What can hang from each mark
J784: J145 J796 J945
J684: J784
J945: J512 J784
J796: J512 J784
J969: J784
J512: J684 J796 J945

Each row was made from one small tree. The marks that hang from a mark follow it in brackets, in the order of their numbers. Every link used is in the known rows. Write each row's tree.
Known rows
J512[J684 J945[J784[J796]]]: [ 3.68  3.35  4.29 -3.13 -1.68 -1.12  0.18 -2.35  0.61  0.74 -4.64 -4.31
 -0.77 -0.46 -4.75  3.60 -0.97 -1.62 -1.67 -0.45 -0.22]
J684[J784[J145 J796 J945]]: [ 5.76 -0.66  3.67  0.60 -2.66  0.10 -2.00 -3.81 -0.55 -2.60 -6.98 -4.02
 -1.84 -1.26 -5.89 -1.47 -3.07 -0.80 -1.25 -3.85 -3.97]
J684[J784]: [ 4.54  1.14  1.30 -0.66 -2.86  0.26 -2.75 -1.88 -0.55  0.59 -4.40 -1.58
 -0.79  1.06 -0.47 -0.17 -1.75  1.59 -0.23 -2.36 -0.76]
J684[J784[J145]]: [ 4.67  1.70  0.81  0.12 -3.12  0.00 -1.23 -2.46 -0.15 -0.23 -4.54 -2.19
 -0.96  0.48 -2.55 -1.19 -2.57  1.15  1.00 -3.12 -1.42]
J512[J684[J784[J945]]]: [ 3.58  2.20  2.45 -1.20 -2.93  0.41  0.07 -1.22  0.51 -0.07 -4.63 -1.96
 -1.31 -1.43 -3.92  1.28 -2.16  0.73  0.20 -2.92  0.01]
J784[J145 J796[J512[J684]] J945]: [ 4.31 -0.95  3.28  0.06 -1.19 -0.12  0.24 -0.20  3.11 -2.22 -5.99 -2.71
 -2.29 -2.53 -9.01  1.57 -2.09 -1.06 -2.34 -1.00 -4.36]
J784[J145 J796 J945]: [ 4.92 -1.93  4.79  0.18 -1.60  0.30 -0.92 -3.14  1.42 -2.46 -6.43 -3.35
 -2.49 -1.68 -7.94 -0.52 -2.91 -1.14 -2.09 -2.47 -4.59]
J796[J784]: [ 2.86 -0.68  0.93 -1.67 -0.85  1.66 -1.53 -2.60  0.52  0.64 -2.21 -0.31
 -1.79  0.69 -0.78  1.82 -1.06  1.03 -2.66  0.57 -1.71]
J945[J512[J796] J784[J145]]: [ 2.70  1.12  1.79 -4.77  0.91  2.00 -3.79 -2.82  2.31  1.86 -5.66 -4.36
 -1.94  3.02 -3.78  0.88 -2.04 -0.15 -2.45  1.26 -4.02]
J512[J684[J784[J945]] J796]: [ 4.01  3.47  2.56 -1.95 -1.94 -2.93 -0.93 -2.89  0.03  1.62 -6.75 -3.03
 -0.24  0.06 -5.44  0.95 -2.09 -0.72 -0.16 -2.89 -0.19]
J969[J784[J945]]: [ 1.56 -0.11  3.87 -3.74 -0.53  2.59  0.50 -0.61  0.81  0.12 -4.04 -2.18
 -2.99 -0.28 -3.91  1.29 -2.30 -1.28 -2.57 -1.12 -1.19]
J512[J684 J945[J784[J145]]]: [ 3.05  4.70  2.87 -2.95 -1.89 -1.10  2.29 -2.07  1.42  1.03 -3.71 -3.98
 -0.62 -0.06 -5.23  2.86 -1.60 -0.82  0.37 -1.16  0.09]
J969[J784]: [ 1.66  1.01  2.23 -3.34 -1.02  2.21 -0.20 -0.16  0.67  1.39 -2.88 -1.64
 -2.37  0.72 -2.13  2.14 -1.90 -0.44 -1.45 -0.18  0.30]
J684[J784[J796[J512[J945]]]]: [ 5.61  0.56  1.59 -0.30 -1.92 -1.94 -3.63 -1.69 -0.38 -0.22 -5.73 -2.82
 -0.80  0.45 -2.74  0.56 -0.50 -0.47 -1.92 -0.80 -2.11]
J945[J784[J145]]: [ 3.77  0.86  2.98 -2.28 -2.08  2.31 -0.86 -1.68  1.50 -0.02 -3.19 -2.84
 -1.53  0.74 -2.56  1.14 -2.62  0.90 -1.89 -1.31 -2.54]
J784[J945[J512]]: [ 2.52 -1.47  2.81 -3.28  0.07  2.57 -2.83 -1.27  2.43  0.28 -5.29 -1.52
 -2.61  0.97 -3.56  0.51 -0.79  1.03 -2.35  0.32 -3.44]
J969[J784[J145 J796 J945[J512]]]: [ 2.03 -1.30  3.71 -3.28  0.40  3.85 -0.83 -1.78  1.51 -1.32 -6.29 -4.38
 -4.18 -0.70 -7.59  0.72 -3.03 -2.77 -2.62 -0.23 -3.71]
J796[J512[J684] J784]: [ 2.34  0.54 -1.16 -1.62 -0.33  1.11 -0.30  0.75  2.56  1.11 -1.61  0.54
 -1.62 -0.50 -2.34  4.33  0.03  0.93 -3.01  2.23 -1.37]
J684[J784[J145 J796]]: [ 5.81  0.47  2.04  0.99 -2.99 -0.13 -2.51 -3.34 -0.62 -1.33 -5.91 -3.34
 -1.41 -0.27 -4.10 -1.07 -2.86 -0.08 -0.30 -2.91 -2.37]
J796[J512]: [ 3.39 -0.31  0.13 -1.39 -1.00 -0.37 -2.31  2.06  2.64  1.75 -2.69  0.61
 -0.93  1.27 -1.28  2.38  0.15  2.02 -2.38  1.24 -1.69]
J796[J512[J684 J945] J784[J145]]: [ 2.31  2.60 -1.27 -1.47 -0.08 -1.59  2.19 -0.77  2.39  0.93 -2.35 -1.42
 -1.08 -0.33 -5.51  3.50 -0.01 -0.58 -1.28  1.51 -1.95]
J796[J512 J784[J145 J945]]: [ 2.96 -1.71  0.15 -1.11  0.21  1.01  0.18 -0.80  2.61 -1.24 -3.14 -0.89
 -2.28 -0.62 -4.76  1.20 -0.79  0.35 -3.81  0.41 -5.09]

Write each row's tree
[ 3.96  4.29  1.37 -1.75 -2.04 -3.12 -1.32 -2.52 -0.21  2.65 -5.66 -2.56
  0.15  0.87 -3.73  1.49 -2.06 -0.06  0.58 -2.00  0.93]  J512[J684[J784] J796]
[ 1.85  2.34  0.50 -3.85  0.54  0.09 -2.98 -1.24  2.58  3.59 -5.11 -1.89
 -1.35  2.44 -3.82  2.61 -0.83  0.66 -0.25  1.78 -0.36]  J945[J512[J684 J796]]
[ 3.24 -1.77  4.37 -2.21 -0.25  2.50 -3.28 -1.93  2.14 -0.85 -6.78 -3.04
 -3.09 -1.06 -6.63  1.89 -1.62 -0.77 -2.93  0.32 -3.42]  J784[J796 J945[J512[J684]]]
[ 2.65  0.86  2.01 -2.05 -0.34  0.09  0.43 -0.46  1.17  0.14 -4.66 -3.57
 -2.48 -0.11 -6.22  2.03 -1.72 -2.67 -1.99  0.53 -1.88]  J969[J784[J145 J796[J512[J945]]]]
[ 2.81  2.46  1.81 -1.94 -0.47 -1.75  1.29 -3.98  1.37  1.13 -5.08 -2.83
 -1.19 -0.45 -7.22  1.85 -2.28 -1.13 -1.16 -1.32 -1.71]  J512[J684 J796[J784[J145 J945]]]
[ 2.33  0.86 -1.51 -0.69 -0.63  1.07  1.30  0.44  2.82  0.31 -1.85 -0.25
 -1.69 -0.85 -4.33  3.51 -0.81  0.57 -1.79  1.42 -2.10]  J796[J512[J684] J784[J145]]
[ 3.57  3.86 -0.55 -1.21 -1.64 -3.06  0.86  0.58  1.88  1.36 -3.99 -1.81
 -0.18  0.14 -4.58  2.21  0.02  0.01  0.65 -0.46 -0.43]  J796[J512[J684[J784[J145]] J945]]
[ 2.66 -0.18  1.78 -1.55 -0.60  1.72  0.02  0.33  1.62 -0.23 -4.24 -2.74
 -2.81 -0.48 -5.70  2.11 -2.38 -1.88 -2.32  0.34 -2.25]  J969[J784[J145 J796[J512]]]
[ 3.56  1.42  1.44 -3.32 -0.47 -1.63 -1.50  0.83  2.08  1.70 -3.39 -1.70
 -0.55  1.64 -1.68  2.86  0.80  0.23 -3.16  1.41 -2.08]  J796[J512[J945[J784]]]
[ 2.44  2.04 -0.34 -2.10 -1.28  2.78 -2.17 -0.77  1.94  1.18 -4.51 -2.12
 -2.03  0.94 -3.85  1.24 -1.80  1.25  1.40 -0.18 -0.92]  J945[J512[J684[J784[J145]]]]
[ 4.29  0.23  2.99 -1.70 -1.52  1.77 -1.10 -0.26  2.42 -0.85 -4.35 -3.41
 -1.83 -0.87 -5.12  2.94 -2.26 -0.45 -3.21  0.13 -3.57]  J945[J784[J145 J796[J512[J684]]]]
[ 2.67 -2.30  0.63 -1.97  0.27  1.20 -1.41 -0.24  2.27 -0.24 -3.05 -0.05
 -2.10 -0.31 -2.72  2.01 -0.01  0.56 -5.05  1.38 -4.37]  J796[J512 J784[J945]]
[ 4.13  3.62  3.84 -4.61 -0.06 -4.70 -1.84 -4.18 -0.04  3.03 -5.83 -4.41
  0.23  3.20 -3.12  1.49 -0.25 -1.55 -2.48 -0.14 -1.44]  J512[J796 J945[J784]]
[ 2.77 -0.73  4.54 -2.01 -0.69  2.30  0.70 -1.95  0.89 -1.70 -5.62 -4.09
 -3.51 -1.45 -7.61  0.64 -3.48 -2.84 -2.58 -1.82 -2.85]  J969[J784[J145 J796 J945]]
[ 4.84  0.54  2.37 -0.30 -2.68  0.18 -0.53 -2.87  0.18 -1.42 -5.74 -2.95
 -1.58 -0.43 -4.55 -1.87 -2.56  0.37 -0.08 -4.11 -3.00]  J684[J784[J145 J945]]
[ 3.19 -1.25  2.18 -1.03 -0.68  1.64  0.55 -3.79  1.15 -1.53 -3.73 -1.65
 -2.45 -0.78 -4.68  0.20 -2.14 -0.02 -2.49 -1.37 -4.05]  J796[J784[J145 J945]]
[ 2.68 -1.08  3.33 -2.09 -0.20  1.84  0.43 -0.10  1.77 -1.54 -5.43 -3.37
 -3.46 -1.61 -7.54  1.02 -2.54 -2.58 -3.33 -0.66 -3.57]  J969[J784[J145 J796[J512] J945]]
[ 2.96 -0.07  2.43 -2.83  0.48  0.15 -1.74 -2.83  2.62  0.58 -6.59 -3.11
 -2.24  1.22 -6.96 -0.97 -2.08 -0.25 -1.21 -0.71 -4.51]  J784[J145 J945[J512[J796]]]
[ 3.40  1.68  0.21 -0.69 -1.95 -0.53  0.14  1.48  2.42  0.09 -4.07 -1.06
 -1.17 -1.20 -4.83  1.74 -1.02  0.86 -0.65 -1.34 -1.79]  J796[J512[J684[J784[J145 J945]]]]
[ 3.85  3.80  3.83 -2.37 -1.87 -1.42  1.28 -2.89  1.09  0.18 -4.86 -4.76
 -0.98 -0.77 -6.43  2.95 -1.81 -1.78 -0.76 -1.02 -0.63]  J512[J684 J945[J784[J145 J796]]]
[ 1.81 -0.57  1.14 -2.24  0.21  3.36  0.19 -3.15  2.29 -1.07 -3.89 -2.17
 -3.11 -0.61 -5.79  1.17 -2.20 -0.24 -1.86  0.05 -3.92]  J796[J784[J145 J945[J512[J684]]]]
[ 4.23  6.61  1.28 -1.83 -1.62 -6.53  0.87 -4.42 -0.30  2.69 -6.80 -4.62
  0.78  1.07 -6.53  0.70 -1.45 -2.10  2.24 -2.61  0.62]  J512[J684[J784[J145]] J796 J945]
[ 3.63  2.68  2.08 -0.68 -3.15  0.28  1.22 -1.68  0.85 -0.71 -4.82 -2.49
 -1.27 -1.61 -5.72  0.56 -2.76  0.34  1.20 -3.67 -0.62]  J512[J684[J784[J145 J945]]]
[ 2.67  3.07  1.19 -3.36 -0.93 -1.45  0.16  1.53  2.64  1.98 -3.16 -1.73
 -0.76  0.34 -3.16  4.12  0.69  0.21 -2.14  1.35 -0.67]  J796[J512[J684 J945[J784]]]
[ 1.67  1.93 -0.41 -3.30  0.93  0.91 -2.15 -2.81  2.24  2.49 -4.70 -2.27
 -1.93  2.04 -4.86  2.42 -1.28 -0.19 -0.60  2.02 -1.59]  J945[J512[J684 J796[J784[J145]]]]
[ 1.02  0.11  2.30 -3.82  0.25  3.89  0.37 -1.05  1.97 -0.27 -4.86 -3.32
 -3.70  0.02 -6.17  0.52 -2.82 -1.63 -1.44 -0.55 -2.78]  J969[J784[J145 J945[J512]]]
[ 5.66 -1.30  4.05 -0.18 -2.50  0.18 -3.44 -3.38 -0.84 -1.90 -6.96 -3.39
 -1.73 -0.83 -4.07 -0.98 -2.17 -0.44 -2.41 -3.19 -3.02]  J684[J784[J796 J945]]
